Each row comes from the steps of one walk. Every step used is in the known rows, and no mark comes twice. Write the walk behind each row, first mark first.
Known rows:
t, m: [ 0.67  0.21  1.02  0.46 -0.81 -0.62 -1.84  0.95  1.67  0.65  0.53 -0.49
 -0.08 -0.62  2.55 -1.31 -0.54 -1.55  1.17  0.57 -1.01 -2.28 -0.25 -1.39
  1.20 -1.71  0.85]
q, h: [-0.89  0.78 -0.08 -1.92 -0.57 -1.14  0.55  1.33  3.24  1.37  1.90  1.97
  0.04 -0.48  0.87 -0.73 -0.72 -3.73 -0.85  2.03 -0.56 -0.41 -0.17  0.74
  0.15 -1.66  1.09]
v, z, g, h: [-1.88  1.20 -0.71 -1.41  4.29  0.75 -0.30  2.94  4.05  0.99 -2.19 -0.86
  2.14  0.30  2.97 -0.52  1.25 -2.71 -1.48  1.73  0.42  1.38  2.62 -0.28
  2.85  0.71 -0.05]
u, w, t, m, g, h: [-1.20 -1.44  1.97  0.01  1.69 -0.35 -1.87  2.65  2.40  1.40 -0.92 -1.86
 -2.21 -2.82  1.41  0.03 -1.83 -0.60 -0.26 -0.32  1.32 -0.62  1.34  0.69
  2.59  0.53  0.95]
u, h, t: [-0.75  0.08  0.49 -0.28  4.08  0.30 -0.15  1.41  1.34  2.60  1.20  1.47
 -1.08  0.79  1.07 -0.42 -0.28 -1.47 -0.66  0.82  2.15 -2.70  0.63 -0.62
  1.87 -0.51 -0.78]
w, t, m, g, h: [-2.01 -0.19  1.95  0.62  2.13  0.99 -0.69  2.20  4.05  2.05 -1.24  2.43
  0.61 -2.79  2.69 -0.71 -1.63 -0.47  0.25  0.94 -1.06 -0.24 -0.41 -0.47
  2.01 -1.17  0.96]
z, v, m, g, h: [-0.34 -0.24  1.05 -1.36  3.93 -0.41 -1.60  0.11  3.08  1.64 -0.85 -0.08
  1.05 -2.08 -0.71 -1.06  0.87 -0.61 -0.85  0.11 -2.24  0.03  3.96  0.42
  2.04  2.12 -1.33]
z, g: [-2.07 -0.84  0.17 -0.53  2.43  0.83 -0.82  0.20  4.90  0.96 -0.70 -0.56
  1.04 -1.75  0.76 -0.57  0.80 -0.80  0.10  1.28 -1.64  0.58  2.44 -0.34
  1.70  1.64  1.73]
t, m, g: [-0.78 -0.12  1.96  0.26  0.34  0.61 -1.56 -0.04  1.97  0.78 -0.20  1.02
 -0.55 -2.06  2.33 -0.74  0.16 -0.99  1.01  1.82 -2.39 -2.64  0.25 -0.55
  1.03 -1.99  0.82]
g, h: [ 0.93  0.34  1.21 -0.95  2.99 -0.42 -1.92  1.49  1.27  0.46 -0.44 -0.98
  0.49  0.59  2.19 -2.21 -0.76 -1.79  0.61  0.31 -0.75  1.08  1.52  0.66
  2.10  0.64 -1.35]
m, g, h, v, z, u: [-1.73  0.75  2.27 -1.07  5.56  0.87 -0.65 -0.46  2.34  1.26 -2.34  1.84
 -0.25 -2.00  1.40 -0.88  2.13 -1.75 -0.52  1.59 -2.98  0.07  3.12  1.54
  1.88  1.30 -1.58]
w, t, m, g, h, v: [-2.12  0.09  2.18  0.73  3.37  0.58 -0.70  1.46  3.67  2.64 -1.28  3.23
  0.42 -3.16  2.46 -0.71 -0.98 -0.86 -0.04  0.82 -1.19 -0.69  0.17 -0.16
  1.96 -0.90  0.65]
g, h, v, z, u: [ 0.43  1.38  1.36 -1.22  5.71 -1.19 -1.35  1.18  1.75  1.48 -1.74 -0.07
  0.70  0.21  2.36 -2.16  1.51 -3.15 -0.51 -0.09 -0.88  1.06  3.09  0.56
  2.44  1.79 -2.34]
h, g: [-1.57  0.90  1.12 -0.22  4.53  1.24 -0.01  0.14  3.58  0.36  0.09  2.21
 -0.72 -0.12  1.20  1.11  1.62 -0.94  0.73  1.33 -0.96 -1.03  1.34 -0.36
  1.21 -0.59  1.51]
g, h, v: [ 0.70  0.98  1.65 -0.83  5.33 -1.07 -1.81  0.10  0.45  1.50 -0.54  0.77
  0.04 -0.15  1.71 -2.24  0.69 -2.62  0.19  0.25 -0.84  0.13  2.59  1.11
  2.07  1.30 -1.87]
t, m, g, h: [-0.49 -0.44  2.64 -0.11  1.68  0.55 -2.15  0.52  1.79  0.70 -0.51  0.72
 -0.30 -1.67  3.10 -1.82 -0.36 -1.16  1.17  1.57 -2.78 -1.78  0.54 -0.36
  1.46 -1.93 -0.34]
v, m, g, h, t: [-1.26 -0.11  1.51 -1.38  5.61  0.96 -0.39  1.22  1.92  0.56 -1.80  1.82
  2.07 -0.31  2.67 -0.21  0.77 -0.97 -0.15  1.90 -1.40 -1.35  1.63 -0.14
  1.60 -0.88 -0.86]
w, t, m: [-1.15  0.22  0.79  1.00  0.45  0.13 -0.59  2.38  4.02  2.12 -0.51  1.67
  0.82 -2.09  2.40 -0.39 -1.76 -0.76  0.31  0.27  0.27 -0.57 -0.92 -1.12
  1.85 -1.14  1.95]
h, t, m: [-1.01  0.87  0.85  1.38  3.81  0.12  0.00  0.78  2.70  1.79  0.52  3.66
  0.05 -1.37  3.61 -0.51  1.19 -1.14  1.35  0.64 -0.69 -2.15 -0.08 -1.62
  1.27 -0.44  0.63]
q, h, v, z: [-1.57  2.35 -0.43 -2.10  2.43 -1.54  1.27  0.87  2.66  2.59  1.11  3.48
  0.22 -0.53  1.09 -0.21  1.16 -5.42 -2.18  2.32  0.54 -1.08  1.17  1.05
  0.58 -1.25  0.33]

Which walk is each row?
[-1.47  0.90  0.42 -0.91  3.37  0.31  0.33  2.87  4.17  1.39 -1.98 -0.12
  0.59  0.26  2.65 -0.29  1.63 -2.39 -1.43  0.73 -0.03 -0.63  1.65 -1.54
  2.44  0.05 -0.84] | v, z, u, h, t, m, g
[-1.58 -0.46  1.72 -0.06  3.26 -0.63 -1.42  2.75  2.08  2.05 -1.45 -1.13
 -1.97 -2.80  1.63  0.45 -0.76 -1.58 -1.12 -0.02  1.96 -0.81  1.99  0.72
  2.95  0.61  0.56] | u, w, t, m, g, h, v, z
[-1.30  0.23  2.11 -0.91  3.57  1.55 -1.12 -0.24  1.76  0.57 -1.32  1.35
 -0.42 -1.70  1.31 -0.76  0.55 -0.76  0.37  2.20 -2.51 -0.10  1.97  1.72
  1.53  0.30 -0.68] | m, g, h
[-1.28  0.23  0.88 -1.02  2.51 -0.28 -0.57  3.65  4.40  0.80 -3.08 -2.18
  0.30 -0.96  2.67 -0.30  0.78 -2.17 -1.42 -0.21 -0.05  1.12  2.16 -0.68
  3.02  1.24 -0.40] | v, z, u, w, t, m, g, h
[-0.94 -0.03  1.18 -0.99  5.42 -0.25 -1.06  0.04  3.43  1.98 -0.77  1.22
  1.01 -2.43 -0.16 -0.86  1.30 -0.50 -0.74  0.01 -2.28 -0.18  3.77  0.17
  1.99  2.32 -1.45] | z, v, m, g, h, t
[-0.16  0.39  2.01 -0.87  5.75 -1.59 -1.66  2.28  2.20  1.87 -1.95 -0.58
  0.10 -0.81  2.89 -2.19  0.47 -3.11 -0.74 -0.79 -0.34  0.90  2.81  0.23
  2.99  1.41 -2.10] | g, h, v, z, u, w, t, m
[-0.43  2.49 -0.08 -0.55  4.21 -1.27  0.18 -0.26  1.99  1.89 -1.64  1.09
  0.35 -0.69  0.84  0.18  3.48 -3.37 -1.34  0.18  0.01 -0.77  3.13  0.12
  1.96  2.16 -0.44] | h, v, z, u
[-0.66 -0.01  2.86 -0.01  2.92  0.23 -2.10 -0.09  1.45  1.25 -0.55  1.37
 -0.56 -2.11  2.76 -1.82  0.33 -1.67  0.88  1.47 -2.85 -2.18  1.08 -0.12
  1.45 -1.66 -0.59] | t, m, g, h, v
[-1.88 -1.11  1.51 -1.35  6.59 -0.06 -1.46  0.51  4.03  1.55 -1.56 -0.10
  1.83 -1.27  1.91 -2.08  1.03 -1.88 -0.25  0.83 -2.22  0.89  3.69 -0.03
  2.23  1.57 -0.60] | z, g, h, v, m
[-0.69 -0.32  1.37 -1.74  4.03  0.77 -0.95  1.14  1.55  0.16 -1.82  0.47
  2.13  0.01  2.06 -0.34  0.21 -1.02 -0.28  1.97 -1.41 -1.19  1.70  0.07
  1.49 -1.07 -0.82] | v, m, g, h
[-2.60  0.55  1.19 -0.89  2.61 -0.30  1.22  1.19  4.05  2.35  1.83  5.33
 -0.30 -1.94  2.82 -0.82  0.19 -3.47 -0.31  2.43 -1.68 -1.61 -0.53 -0.17
  0.06 -2.53  0.75] | q, h, t, m, g
[-0.96  1.09 -0.07 -1.45  3.09  0.13  0.29  2.99  4.23  0.85 -1.87 -1.20
  0.54  1.46  1.80  0.10  1.59 -2.54 -1.60  0.36  0.67  0.07  2.03 -1.37
  2.48  0.37 -0.45] | v, z, u, h, g
[-2.10  0.42  2.22 -0.41  5.82  1.81 -0.33 -0.16  2.17  1.14 -1.22  3.43
 -0.45 -2.13  2.13 -0.59  1.27 -0.49  0.45  2.14 -2.46 -0.28  1.78  1.38
  1.61  0.55 -0.88] | m, g, h, t
[-2.19  0.07  1.45  0.87  1.22  1.09 -0.22  1.67  4.25  2.02 -1.09  2.81
  0.53 -3.15  2.14  0.09 -1.21 -0.36  0.14  1.16 -0.79 -0.82 -0.55 -0.54
  1.76 -1.25  1.75] | w, t, m, g
[-0.10  0.26  2.01  0.14  5.56 -0.30 -1.40  1.82  2.07  1.38 -0.21  1.73
  0.46 -0.22  4.22 -2.65 -0.12 -1.61  1.31  0.10 -1.34  0.08  0.84 -0.66
  2.08 -0.08 -1.63] | g, h, t, m
[-2.36  1.00 -0.22 -0.85  5.44  0.81 -0.17  3.14  4.35  1.50 -2.05  0.47
  2.20 -0.13  4.20 -0.86  1.52 -2.72 -0.93  1.61  0.05  0.82  2.20 -1.08
  2.79  0.00 -0.11] | v, z, g, h, t, m
[-0.69  0.68 -0.04 -0.63  0.99 -0.92 -0.31  3.81  4.39  0.74 -2.55 -2.68
  0.39 -0.54  2.38  0.24  0.80 -2.27 -1.33 -0.52  0.89  0.74  1.75 -1.21
  2.82  1.32  0.50] | v, z, u, w, t, m
[ 0.20  1.91  0.83 -1.14  5.85 -0.93 -1.29  1.09  0.48  1.63 -1.28  0.64
  0.69  0.51  2.34 -1.77  1.22 -3.41 -0.60  0.58  0.20  0.39  2.75  0.97
  2.49  0.96 -2.07] | g, h, v, z
[-0.67 -2.01  3.21 -0.31  2.31 -1.55 -1.61  1.38  4.76  0.95 -2.29 -2.20
 -1.50 -3.23  0.95 -1.45  0.25 -0.80 -0.07 -1.95 -2.52  0.97  2.81 -0.25
  2.33  3.16 -0.40] | z, u, w, t, m, g, h, v
[-0.99  1.29  0.96 -0.81  5.33 -0.33 -0.25 -1.56  0.53  1.82 -1.14  2.80
  0.66 -1.40  0.50  0.56  2.68 -2.20 -0.80  1.67 -0.65 -2.94  2.84  0.78
  1.09  0.19 -0.30] | h, v, m, g
[-1.55  0.71  2.35 -0.83  5.31  1.14 -1.05 -1.22  1.10  1.38 -1.41  2.60
 -0.78 -2.23  0.97 -0.73  1.48 -1.41 -0.08  2.06 -2.52 -0.76  2.74  2.04
  1.59  0.71 -1.05] | m, g, h, v
[-0.22 -1.30  2.19 -1.34  3.12 -1.04 -0.89  0.12  3.52  1.38 -1.30 -1.05
 -0.35 -0.50 -0.08 -1.38  1.21 -1.56 -0.89 -0.72 -2.16 -1.13  2.80 -0.90
  1.70  1.68 -1.64] | z, u, h, v, m, g
[-1.68  1.50  1.06 -0.29  4.65 -0.94 -0.07  0.43  2.79  2.45 -2.29  1.20
 -0.56 -2.32  1.30  0.45  2.75 -2.88 -1.59  0.16 -0.12 -1.22  3.05  0.29
  2.22  1.72 -0.12] | h, v, z, u, w, t, m, g
[-0.52 -2.33  2.99 -0.35  1.22 -1.25 -1.72  2.11  5.14  0.42 -2.21 -3.04
 -1.29 -2.81  1.21 -1.39 -0.50 -0.36  0.26 -1.89 -2.60  1.34  2.32 -0.52
  2.36  2.83 -0.18] | z, u, w, t, m, g, h
[-0.87 -0.50  2.89 -0.45  3.12 -0.39 -2.06  0.94  2.23  1.11 -1.54 -0.40
 -1.00 -2.14  3.04 -1.62  0.70 -1.96  0.28  0.56 -2.54 -1.51  2.01 -0.35
  2.05 -0.69 -0.96] | t, m, g, h, v, z, u, w
